Each row was made from one path, in order. Every step used is in the known rows, and no mark comes twice. Write each row's path.
Known rows:
R -> V -> P: [-11.9 0.2 -19.6 -14.5 -1.0 7.1 -19.3 3.8 -8.8 4.2 -2.2 -22.0 -18.4 13.9 -13.9 12.4 -4.9 -5.3 2.2 -27.5 1.4]
P -> L -> R: [-10.5 8.8 -8.4 16.4 3.5 -12.5 26.5 -21.0 7.8 0.2 -7.8 6.5 11.0 17.6 -12.5 -4.1 -13.3 9.4 12.1 4.3 19.7]
L -> X -> P: [2.5 4.3 1.4 5.4 4.7 -12.6 -1.8 22.1 -38.0 7.9 -20.4 -27.8 8.0 37.7 -19.0 -8.3 -4.7 2.4 0.5 -31.7 -7.4]
V -> R: [-12.0 -7.1 15.8 -0.9 -1.1 10.8 -8.4 -8.4 -23.5 3.7 4.7 -6.7 15.0 18.0 -6.7 4.2 10.7 -15.0 4.8 0.3 -8.9]
X -> P -> L: [30.8 -0.1 -13.0 -12.2 -6.7 -15.0 -2.5 -15.1 -17.3 -5.2 -27.7 -12.8 3.7 14.7 -0.6 0.6 -8.2 2.5 10.1 -42.7 8.9]
P -> X: [-20.8 14.1 -4.6 12.2 9.0 -15.2 5.6 -14.8 -26.0 -8.1 -7.4 4.2 21.0 27.3 -9.1 6.0 -6.8 -8.1 -4.9 -5.2 -6.0]
X -> P -> L -> C -> V: [42.5 16.1 5.1 1.4 -17.3 19.0 5.4 -8.8 12.1 -2.4 -7.5 -14.2 -3.9 14.4 0.5 -5.4 -2.9 33.6 3.2 -37.2 -9.4]
C -> L: [-2.9 18.2 9.7 10.3 1.8 7.6 -10.0 -16.6 -0.6 22.1 12.2 2.2 -0.7 3.8 3.6 24.0 -9.2 0.2 5.0 -21.6 -3.3]
P -> V: [4.7 9.4 -4.8 -10.8 -4.9 4.6 2.5 -22.2 -15.9 2.4 -16.4 11.1 17.2 11.8 -9.0 23.0 -15.2 16.1 -4.1 -9.4 -8.3]
L -> R -> V: [-28.7 12.9 -8.0 1.5 19.1 14.2 -11.8 -0.3 4.0 -0.9 -4.9 -16.4 -10.3 11.1 -23.3 0.8 -12.2 -5.4 -2.9 11.2 1.3]
L -> C -> R -> V -> P -> X: [-28.1 43.2 26.5 32.0 21.0 16.2 6.6 20.3 -1.3 8.6 18.0 -9.6 4.3 30.8 -1.1 4.8 3.7 14.5 1.3 -9.8 19.9]
L -> C -> V: [6.2 16.3 16.9 6.5 -13.2 33.3 0.5 -5.4 23.4 6.4 16.9 -6.6 -8.2 14.3 -6.4 4.7 1.4 24.2 -3.9 5.6 -28.3]
X -> P -> L -> R -> V: [6.8 13.1 -20.2 -3.3 15.6 2.4 -6.3 -4.0 -7.8 -12.0 -28.4 -23.6 -5.4 11.5 -15.6 -9.6 -14.6 3.7 3.7 -30.1 20.6]
C -> R -> V -> P -> L: [0.4 18.5 -0.3 -2.3 2.7 6.5 1.6 0.5 -1.7 13.5 3.6 -5.9 -9.1 15.4 1.4 18.4 -8.0 16.3 18.4 -26.1 36.1]
P -> V -> C: [3.9 -2.8 13.2 -5.5 -10.4 15.1 -0.6 -25.2 -5.6 5.2 -11.2 22.0 22.8 16.5 -3.9 29.3 -2.4 11.0 -7.6 -25.2 1.5]
X -> P -> V: [23.1 14.2 -4.5 -17.1 -3.5 3.9 -4.6 -17.4 -32.8 -6.4 -36.5 -8.2 20.4 19.1 -11.1 16.5 -8.8 13.6 0.8 -45.7 -8.7]
R -> V -> C: [-9.2 -12.0 3.6 -14.9 0.5 22.2 -37.5 -2.3 6.4 4.0 -1.7 -6.7 -13.7 6.8 -4.8 18.8 -0.3 -15.0 -14.1 -16.6 -1.1]
X -> P: [12.5 4.3 -1.5 -12.3 -4.3 -1.8 -16.1 -6.2 -22.1 -2.6 -21.9 -24.4 1.3 23.1 -8.9 3.0 1.2 -8.5 7.7 -37.5 -12.2]
L -> C -> R: [-6.6 29.8 45.0 19.7 4.2 23.6 3.3 8.9 24.0 20.6 22.5 -4.0 0.2 22.3 7.7 7.0 3.8 14.0 10.0 20.7 1.7]
R -> V: [-7.5 -0.1 -12.9 -21.5 6.8 14.2 -34.5 1.0 -3.4 -0.1 -6.5 -17.4 -18.3 3.2 -10.4 14.0 -13.4 -9.4 -10.6 -2.8 -9.5]

Which path is each row?
[-11.8 19.8 3.3 15.5 11.7 -3.2 15.7 28.3 -18.4 24.0 7.4 -9.5 -1.3 29.0 -8.8 9.0 -13.2 27.6 11.0 -19.4 40.0] : C -> R -> V -> P -> L -> X
[25.3 20.5 23.5 6.6 -2.3 20.8 -10.5 -23.7 -17.2 16.1 -14.8 12.5 26.5 11.5 6.3 35.3 -0.5 15.1 0.2 -80.9 8.7] : X -> P -> V -> C -> L
[1.6 -3.4 -9.2 12.4 0.0 -21.5 18.2 6.5 -17.4 12.9 -6.5 2.8 9.1 22.0 -9.7 -2.5 -19.9 15.1 -3.7 -2.3 13.3] : P -> L -> X
[-19.0 23.1 11.0 -4.0 6.6 19.6 -12.5 10.5 -6.7 15.8 9.4 -17.8 -11.2 23.8 -7.7 22.6 0.2 4.4 17.5 -18.3 16.0] : C -> R -> V -> P
[-32.9 36.2 8.2 15.9 19.7 5.3 2.1 6.9 -28.9 3.9 4.9 -7.4 9.9 34.4 -9.1 17.3 -1.1 3.5 9.1 -21.9 20.8] : C -> R -> V -> P -> X
[-3.2 6.5 26.9 17.3 -3.0 15.7 -14.4 -19.3 9.8 26.1 17.8 15.7 6.1 8.4 8.5 29.5 3.3 -5.4 1.3 -36.6 5.0] : V -> C -> L
[5.9 23.3 12.8 23.7 11.1 -6.4 -3.5 17.9 -33.0 25.9 -4.7 -18.7 10.2 24.6 -8.0 5.7 -7.9 9.6 4.0 -51.1 -1.4] : C -> L -> X -> P
[-14.3 11.2 45.2 9.0 -2.4 20.1 -4.2 -8.2 6.7 19.5 13.2 9.9 12.1 30.0 4.2 25.3 12.4 -1.9 14.6 -7.5 10.7] : V -> C -> R
[13.8 5.3 -17.4 -0.8 -27.6 0.9 23.2 -25.4 -5.0 2.8 1.6 3.5 -0.7 21.8 -9.8 14.1 -3.7 29.9 18.5 -41.2 4.7] : C -> V -> P -> L
[-9.8 30.1 33.4 3.8 14.9 39.5 -21.9 21.0 26.4 16.0 19.6 -16.1 -17.4 8.9 6.4 10.1 -3.2 11.2 -3.4 21.4 4.0] : L -> C -> R -> V
[8.3 -5.0 -18.1 1.4 -15.0 -19.5 18.6 -18.3 -7.6 6.5 -5.9 1.2 2.4 19.5 -3.5 6.6 -6.1 8.8 16.7 -35.1 21.8] : V -> P -> L
[-0.6 9.7 34.7 12.5 -10.7 47.5 0.9 -1.6 4.0 6.5 25.4 -8.2 6.4 15.5 -4.0 -1.8 17.4 16.4 -1.3 6.2 -26.5] : L -> C -> V -> R
[-25.1 32.1 14.7 34.0 13.2 7.1 11.2 -16.3 8.1 21.0 14.7 2.7 8.9 13.8 -9.2 11.7 -7.4 5.2 13.4 -11.0 6.9] : C -> L -> R
[-5.1 -3.2 -26.6 5.9 3.3 -15.2 7.4 21.8 -21.7 13.0 -6.3 -13.6 -9.0 18.5 -16.4 -1.4 -18.9 18.1 -3.5 -28.4 26.4] : R -> V -> P -> L -> X
[-5.5 2.8 17.3 -4.0 -11.8 33.9 -4.9 -16.3 -22.2 1.6 10.5 -5.4 14.2 19.3 -11.2 10.5 12.9 6.8 6.9 -5.1 -26.0] : C -> V -> R
[-11.8 9.6 -20.9 2.3 14.4 2.5 0.6 -10.7 8.5 -3.8 -8.9 -6.4 -6.8 3.6 -13.9 -1.5 -20.8 5.7 -1.4 4.2 20.8] : P -> L -> R -> V
[10.1 26.8 27.5 24.9 14.6 14.5 8.0 10.4 -61.9 22.5 -10.5 -3.3 44.8 22.0 -8.3 12.4 -1.2 23.6 -1.8 -59.0 3.7] : C -> L -> X -> P -> V -> R
[18.5 6.4 13.3 -12.1 -0.5 16.6 -4.6 -13.5 -50.3 -5.6 -28.6 -8.1 36.3 21.7 -9.5 10.8 6.3 5.0 3.7 -43.5 -7.0] : X -> P -> V -> R
[-15.5 7.6 30.8 34.7 4.8 5.8 0.1 8.5 -6.7 36.1 18.6 12.3 12.2 20.8 -1.8 18.0 -1.4 5.2 -7.2 -32.0 9.0] : V -> C -> L -> X
[-16.8 7.8 18.5 21.0 16.5 21.1 -25.1 21.1 -4.7 32.6 16.9 -0.7 -5.8 8.6 -3.5 21.6 -9.1 2.1 -18.9 -31.3 9.7] : R -> V -> C -> L -> X
[28.0 30.4 21.8 1.3 13.3 25.9 -16.4 17.4 15.2 6.4 -4.8 -22.9 -13.5 8.1 12.3 -0.7 -6.7 20.1 4.1 -21.7 22.9] : X -> P -> L -> C -> R -> V
